Known rows, with every step that occurs:
v-m-s: [ 11   6  -2   8  -8   0   4 -10   1  -5  -5  34  44  -7   8   9  12  21
   8  12  80   0  32  12   6   9  16  12  11   3   0  -9]
a-p: [  3  24   4  19  -4 -13 -12  -9 -19   7 -20  27  29 -10   2  -1   3  13
  36   0  -3  17   9  -5   4  -1  15   2   8  23  -8  -8]
l-g-m: [ 10 -40  15  -7   6  -5 -14  -5 -16  -8 -18   8  15  -2  16  -5   6   1
  14  10  15 -11  18  -4   3  -3  27  -5  -1  34  -5  -4]
v-m-s-g-l-t: [  7  -4   7  11  -6  -5   6 -10   3  -9 -10  48  46   8  11   4  16  21
  13  11  78  13  29  23 -20   8  25   8  20  -9   5   4]
r-s-g-l: [  4  -1  -6   9 -10  -7 -11  -7  -8  -2 -22  34  37  10   9 -17  12   5
  37 -11 -48  13  20   0 -15   1  11 -12  20  11  -8  10]
t-l: [ -2   4 -25  15  -8   0 -16 -15  -7   8  -2  34  24 -14   4  -2   5  10
  14  -3  11   3  12   1  -3   6  22   0  17   6  -9  -7]
s-m-v: [ 10 -12   9   6   0  10   4 -22   9   4 -17  34  31  -3  14   5  24  14
   9  27  50  16  25   0   4   7  11   1  14  31  -1  -2]
p-l: [ 14  14 -20  14 -11 -34 -21  -7   8   2 -13  23  18 -13   4   3  -9   6
  14  -3  -1  -3  14 -13  -2   1   9  -1   7  39 -12  -7]
p-s-m-v: [ 16 -14   0   5 -14   2  14 -12  11   4 -18  38  21   2  13   0  16  11
  14  18  56   7  18  -8  13   6  29   9  11  51   2  13]
s-r: [  8   9  -1  15   3  -1 -15  -7   9   0 -24  33  20  -4  17  -3 -12  14
  22   8  -4  -2  15  -3  -7  13 -10  -4   7  22  -7  -4]
a-p-l-t: [ 12  23  -3  22  -1 -46 -15  -9  -5   3 -14  37  18 -18   2   1  -6  11
  36   3   1  18   6  -7  -1   1  20   4  14  36   5 -10]
r-s-m: [ 13  -4  -3   4   1   4   3 -18   1  -1 -13  36  30 -11  14  -9  16   2
  28   3 -38  10  25  -2  18   8   9  -6  18  20   2  -3]
r-s-g: [  4  -2 -18   9  -8  -4 -12  -6 -10  -2 -18  33  30   7  10 -15   7   4
  36  -4 -49  12  21 -11   8   4  10 -13  29  22  -7   1]
m-v: [  5  -9  -9  11  -9  -5 -13 -10  -4   8 -18  27  30  -2   2   1  16  18
  13  23  69   3  25  -8  -3   8   1   5  17  35   0  -7]
m-s-p-g-l-t: [ 11  -5   8   9  -1 -12  -5   8  12  12 -22  42  43  -4  20   9  11   6
  20  13  70 -16  26  15  -2   4  34  -4  18  18  11  11]
l-p-s-m-v: [ 21 -37  13   9 -25  -6  13 -22   6   5 -22  35  15   0   6   3   4  12
  22  14  31   1  16  -2   1  11  24  11  10  47  10  -9]
r-s-p-l: [ 14   4  -8  12  -6 -30 -13  -4   5  13 -16  26  22 -17  14  -8  -2   9
  31   2 -29  -4  23 -17  36   1  17 -14  16  37   5  -5]
a-p-s-g-l-t: [  5  12  10  18 -13 -22   1  -4 -12   2 -25  45  25   9   6  -9   3  12
  43  -2   5  25   2   1 -13  -3  40   5  14  30   1  17]
a-p-l-g-m: [ 15   1  10   8   4 -46 -17  -5  -6  -3 -16  12  22 -10   8   4  -5  10
  34   3  -3  12  11 -16   7  -9  34  -4   3  54  -7  -9]
l-g-s-r: [  8 -29  -5  -1  12  -8 -17   2 -17  -8 -27  33  20   2  24  -9  -3   8
  28   4 -10  -9  13 -10 -19  16   4  -9  -7  38 -11   3]
l-g: [  7 -30   0  -5   3  -4 -13  -5 -30  -1 -17  12  19  -1  10  -8   5   5
  20  -7  19 -11  17  -4 -11   2   9   2  -4  21 -10 -13]
a-p-g-s-m-v: [ 13  13   1   8   4 -22  -3   3  -1   4 -27  45  38   0  15   7  11   5
  39  14  15  20  13 -15   3   7  35  -4   9  64  -9   6]
a-p-s-m: [ 12  16  12  13  -9  -9  10 -12  -4   6 -19  36  25  -6  10  -1   6  11
  35   4   6  22   7  -6  16  -2  37   7   6  43  -4   7]
l-p-s-m: [ 19 -29  12   8 -25  -2  12 -22   3   4 -21  35  10  -4   8   1  -2   6
  22   3  -1  -2  11   1   2   9  27  10   4  37   5  -9]
v-m-s-r: [ 13   7   4  11   0  -2   4  -7  15  -8 -10  38  44  -5  16  10   2  27
  13  16  74   1  32  10   3  14   7   8  13   8   2  -9]
g-m: [  6  -5  10   9  -4   0 -15  -8   3  -4 -17  23  15 -10  12  -1   5   1
   9  22  -3  -4  16  -2  16  -1  24  -6  10  32  -3   6]
r-s-p-l-t: [ 16  -1  -8  13  -3 -33 -11  -5   3  11 -15  35  15 -18  14 -11  -1   7
  32   7 -22  -4  22 -10  33   5  18 -12  21  32  17  -5]
s-p: [  1   5  11  14  -6   1 -11  -6  -8  21 -23  25  18  -9  16  -4   1  13
  16  11  14  -7  16  -4  27   0  19 -10   4  18  -3  -1]
l-p-a: [ 15 -21   9  13 -28   6 -12 -12   3   7 -20  30  13 -12  -1   0 -12   5
  15   2  -3  -4  16   4  -7  15  38   2   2  33   5 -29]
p-g-m-v: [ 19 -11   0  -3  -3 -18  -9   8  16   0 -22  25  26   5  13   8   7  -4
  14  23  49 -10  22 -12  12   0  34  -4  13  68  -4   3]
t-l-p-g-m-v: [ 14 -31  -7   8 -14 -20 -10 -11  10   5  -9  31  20  -6   4   9   2   6
  18  11  34  -4  16  -3  -1   7  42  -1  23  46   4 -17]
m-s: [  4   0 -13  14  -7   3 -13  -4   4   0 -12  32  44  -9   9   9  13   9
  15  11  50  -8  26   7  -4   8   8   3  23  11  -1   1]
s-m: [  8   1   9   6   1  16   4 -21   3   2 -17  35  24  -8  16   1  14   5
  11   9  -2  12  17   5   4   5  14  -1   5  14  -9   0]
g-m-s-r: [  9  -9  14  13   5  -1 -14  -3  29 -10 -18  30  32  -8  23  11   3   9
  13  35  27  -6  25   3  12   6  20 -10  24  33   5  12]

Rows:
[ 21 -26   2   2   8 -39 -20   0  25 -12 -15  14  24  -6  21  10  -9   8
  16  13  25 -11  23 -11  -2   0  24  -9   9  56  -4  -3]
p-l-g-m-s-r
[  6   4  14  14 -13  13 -12   1   8  23 -22  28  15 -14  15  -4  -6  11
   8  14  20  -3  18  -2  29   5  53 -13  -2  32   1  -7]
s-p-a
[  7 -19 -10  17 -24   3 -14 -18   5   9  -5  35  17 -18  -2   1  -7   9
  14  -2   4   3  12   6  -7  13  50   0  14  21   3 -26]
t-l-p-a
[  5   9 -12  17  -6 -26 -21   3   3  11 -26  45  16 -12  22  -2  -5   9
  20  13 -21  -5  10 -18  15   9  24 -17   0  46  -8  16]
g-s-p-l
[ 11   8   6   5  -4  -9  -8   9   0  21 -27  26  20  -2  20   0  -4   2
  19   3  21 -15  16  -8  27  -2  33 -10   1  39  -8  -1]
s-p-g
[ 15   6   0  13  10 -47 -19  -1  -4  -4 -23  29  25  -8  14   2 -13  15
  44  -1 -17  14   8 -21  -8   3  20  -8  -1  58 -10  -4]
a-p-l-g-s-r
[  7   0  -2  10  -5  -7  -9  -6  -9  14 -19  28  24 -13  14 -13   6   9
  32   4 -26  -5  24  -9  35   4  14 -13  17  22   7  -4]
r-s-p
[  9   3  -4  17  -6 -20 -14  -1  19  13 -15  28  38 -13  17  14   3  15
  14  16  52 -10  27  -3  17   1  25  -9  20  27   3   2]
m-s-p-l
[ 16   2  -2   1  -5 -20  -7   6  -1   3 -25  43  27   3   8  -4   3  -8
  22 -12  26 -12  11  13 -34   5  23   5   1  25  -1   5]
p-g-l-t
[  6  -2   7  16 -10  13 -11   4  18  15 -16  34  39 -13  17   9   6  13
  10  22  60  -8  29   7  21   8  49  -9  16  25   8   0]
m-s-p-a
[ 13  27  -1   9  -2 -23  -9   5 -12   7 -22  29  31  -3   5   3  -2   2
  40  -7   4   8  10 -10   4  -2  27   1   7  45 -12  -7]
a-p-g
[ -1  -2  -1  15 -10   2 -12  -5   5  -3 -20  36  53  14  13   6  17  10
  20   3  35   9  24  13 -31   1  20  -6  26   2 -10  18]
m-s-g-l
[ 11  30  -4  20  -5 -41 -18  -7  -3   5 -16  24  26 -15   2   4  -7  12
  35  -3  -8  17   8 -14   3  -4  20   1   8  43 -10  -9]
a-p-l
[ 14 -14  -3   4   0   0   4 -18   4   1 -13  37  35  -7  12  -6  25   9
  27  17   2  13  32  -7  17  10   7  -4  25  33   9  -4]
r-s-m-v
[ 12 -21 -14   8 -12  -9  -3 -13   6   4 -12  48  23  -9  11   6   0   0
  22  -3 -12   2   8   0  -9  14  41  -4  14  33  -6  -9]
t-l-p-g-s-m
[ 18 -19 -12  -1   6 -33 -14  -5   2  -7 -17  29  19  -6  19   1  -1   2
  18   0 -10  -1  13 -16 -10   6  23  -8  -4  54 -14   1]
p-l-g-s-m
[  6 -30 -10  -3   4  -6 -17   2 -31  -6 -23  30  21  -1  16  -9   6   2
  23   0  -2 -10  13  -9 -15  11  13  -5  -7  32 -12   2]
l-g-s
[  5  -9  -4   7  -5  -5 -12  -6   0  -8 -18  29  25   7  15 -13   9   1
  33  11 -52  12  22 -10  20   0  24 -18  30  31  -2   8]
r-s-g-m
[  1 -25 -18   2   1  -4 -15 -13 -20   2  -3  22  22  -8   7  -5   6   9
  16  -9  23  -3  14   0 -10   4  27   1   9  12 -10 -13]
t-l-g
[  3 -39 -16   1   7  -3  -9 -13 -11  -1  -7  39  29  -5  16  -1  20  12
  16  11  34   9  16  -6 -12  11  33  -5  12  31  -6   1]
t-l-g-s-m-v
[ 12 -45  26  -5   5   5 -11   3   5  -1 -17  13  26  -5  23   4   8   5
  10  26  50 -14  28   1  18   0  61 -12   5  42   6  -2]
l-g-m-s-p-a
[  2 -29 -16   1   7   0  -9 -13 -14  -2  -6  39  25  -8  18  -4  13   6
  17   0   2   7  11  -2 -11  11  35  -7   6  21 -11   2]
t-l-g-s-m
[  4   1  -6   9   1   9  -5 -10  -2  -2 -23  55  25  -8  22  -2  13   2
  16  15 -30  10  11  -4  -2  16  15  -9   3  28 -11  19]
g-s-m
[  4  -1  10  13  -6 -10 -11 -12 -11   2 -22  45  22  -8   3 -11  11   6
  17  -2  20  -1  12  23 -43   6   7   7   3  -8   8   8]
g-l-t
[  6  -9  -7   9   1   5  -4 -10   3  -1 -24  54  29  -4  20   1  22   9
  15  29  11  14  18  -8  -4  18  14  -7   9  41  -5  16]
g-s-m-v
[  3 -34  -5   1   4  -5 -16 -12 -10  -3  -2  18  18 -10  12  -3   7   6
  12   4  19  -2  15   0   2  -1  41  -5  11  23  -6  -6]
t-l-g-m
[ 12 -23  -8   8 -15 -16 -10 -12   8   3  -9  31  17 -10   5   7  -4   0
  19  -1   1  -7  10   1   1   5  44  -2  18  35  -1 -16]
t-l-p-g-m
[ 13   4  14  10 -10   8   5  -3  13   7  -8  35  40 -10  15   9   6  24
   4  21  90   0  35  12  26   9  48   3   6  13   8 -10]
v-m-s-p-a
[ 19 -27  -1   0   3 -39 -19  -2  13 -10 -11  11  24  -7  15   9  -1   3
  13   9  29 -11  23 -11   0  -4  30  -6  10  53  -5  -4]
p-l-g-m-s
[  7 -12  23  12  -5   8 -13   2  29   5 -17  27  29 -14  22  10   7   6
   4  39  42  -7  28   5  35   1  62 -16  19  39  10  11]
g-m-s-p-a
[ 24 -29  15   6 -10 -18  -6  -1  24  -5 -27  30  25   0  15  14 -12  -1
  26  15  11 -19  20   0  -3  11  26  -4  17  51   6 -13]
l-p-g-m-s-r
[  4  18   9  17 -16 -18  -1  -4 -11   4 -26  35  31  11   6  -6   2  13
  42  -7  -2  24   4  -5 -10  -8  39   2   9  36 -12  17]
a-p-s-g-l
[ 20  -2   2   1   4 -13 -10  13  31  -8 -23  31  35   2  23  13  -2  -5
  18  19  30 -17  23  -3   9   5  33  -8  18  56  -4   9]
p-g-m-s-r
[ 15   8   5  12  -7 -19   3  -6  15   4  -7  30  40 -11  15  13   4  25
   8  16  83  -2  33   4  24   4  30   4  10  16   3  -8]
v-m-s-p-l
[  4 -42  -4   0   4 -10 -15 -12  -7  -2  -3  18  23  -6  10   0  14  12
  12  16  51   1  20  -3   0   1  40  -4  17  33  -1  -7]
t-l-g-m-v
[ 16   5 -20  15  -6 -40 -18  -8   7   0 -10  38   8 -16   5  -1  -7   4
  15   5  10  -2  11  -3  -9   7  10   3  15  31   7  -8]
p-l-t
[ 17 -14  -4   3  -1 -32 -13  -2  -5  10 -16  19  22 -13  16 -11  -1   8
  34  -2 -22  -8  25 -18  31   0  20 -15  11  41   4 -10]
r-s-p-l-g
[ 15  11  -2  -1  -9 -15  -9   7   0   5 -27  31  35   5   7  -1   1  -6
  21 -18  16 -12  14   5 -31  -1  22   1  -5  30 -16   6]
p-g-l
[ 10 -44  13  -6   7  -3 -13  -2  -6 -10 -15  12  30  -1  18   3  13   3
  14  17  42 -14  26   2   3  -1  31  -4   9  32   0   0]
l-g-m-s
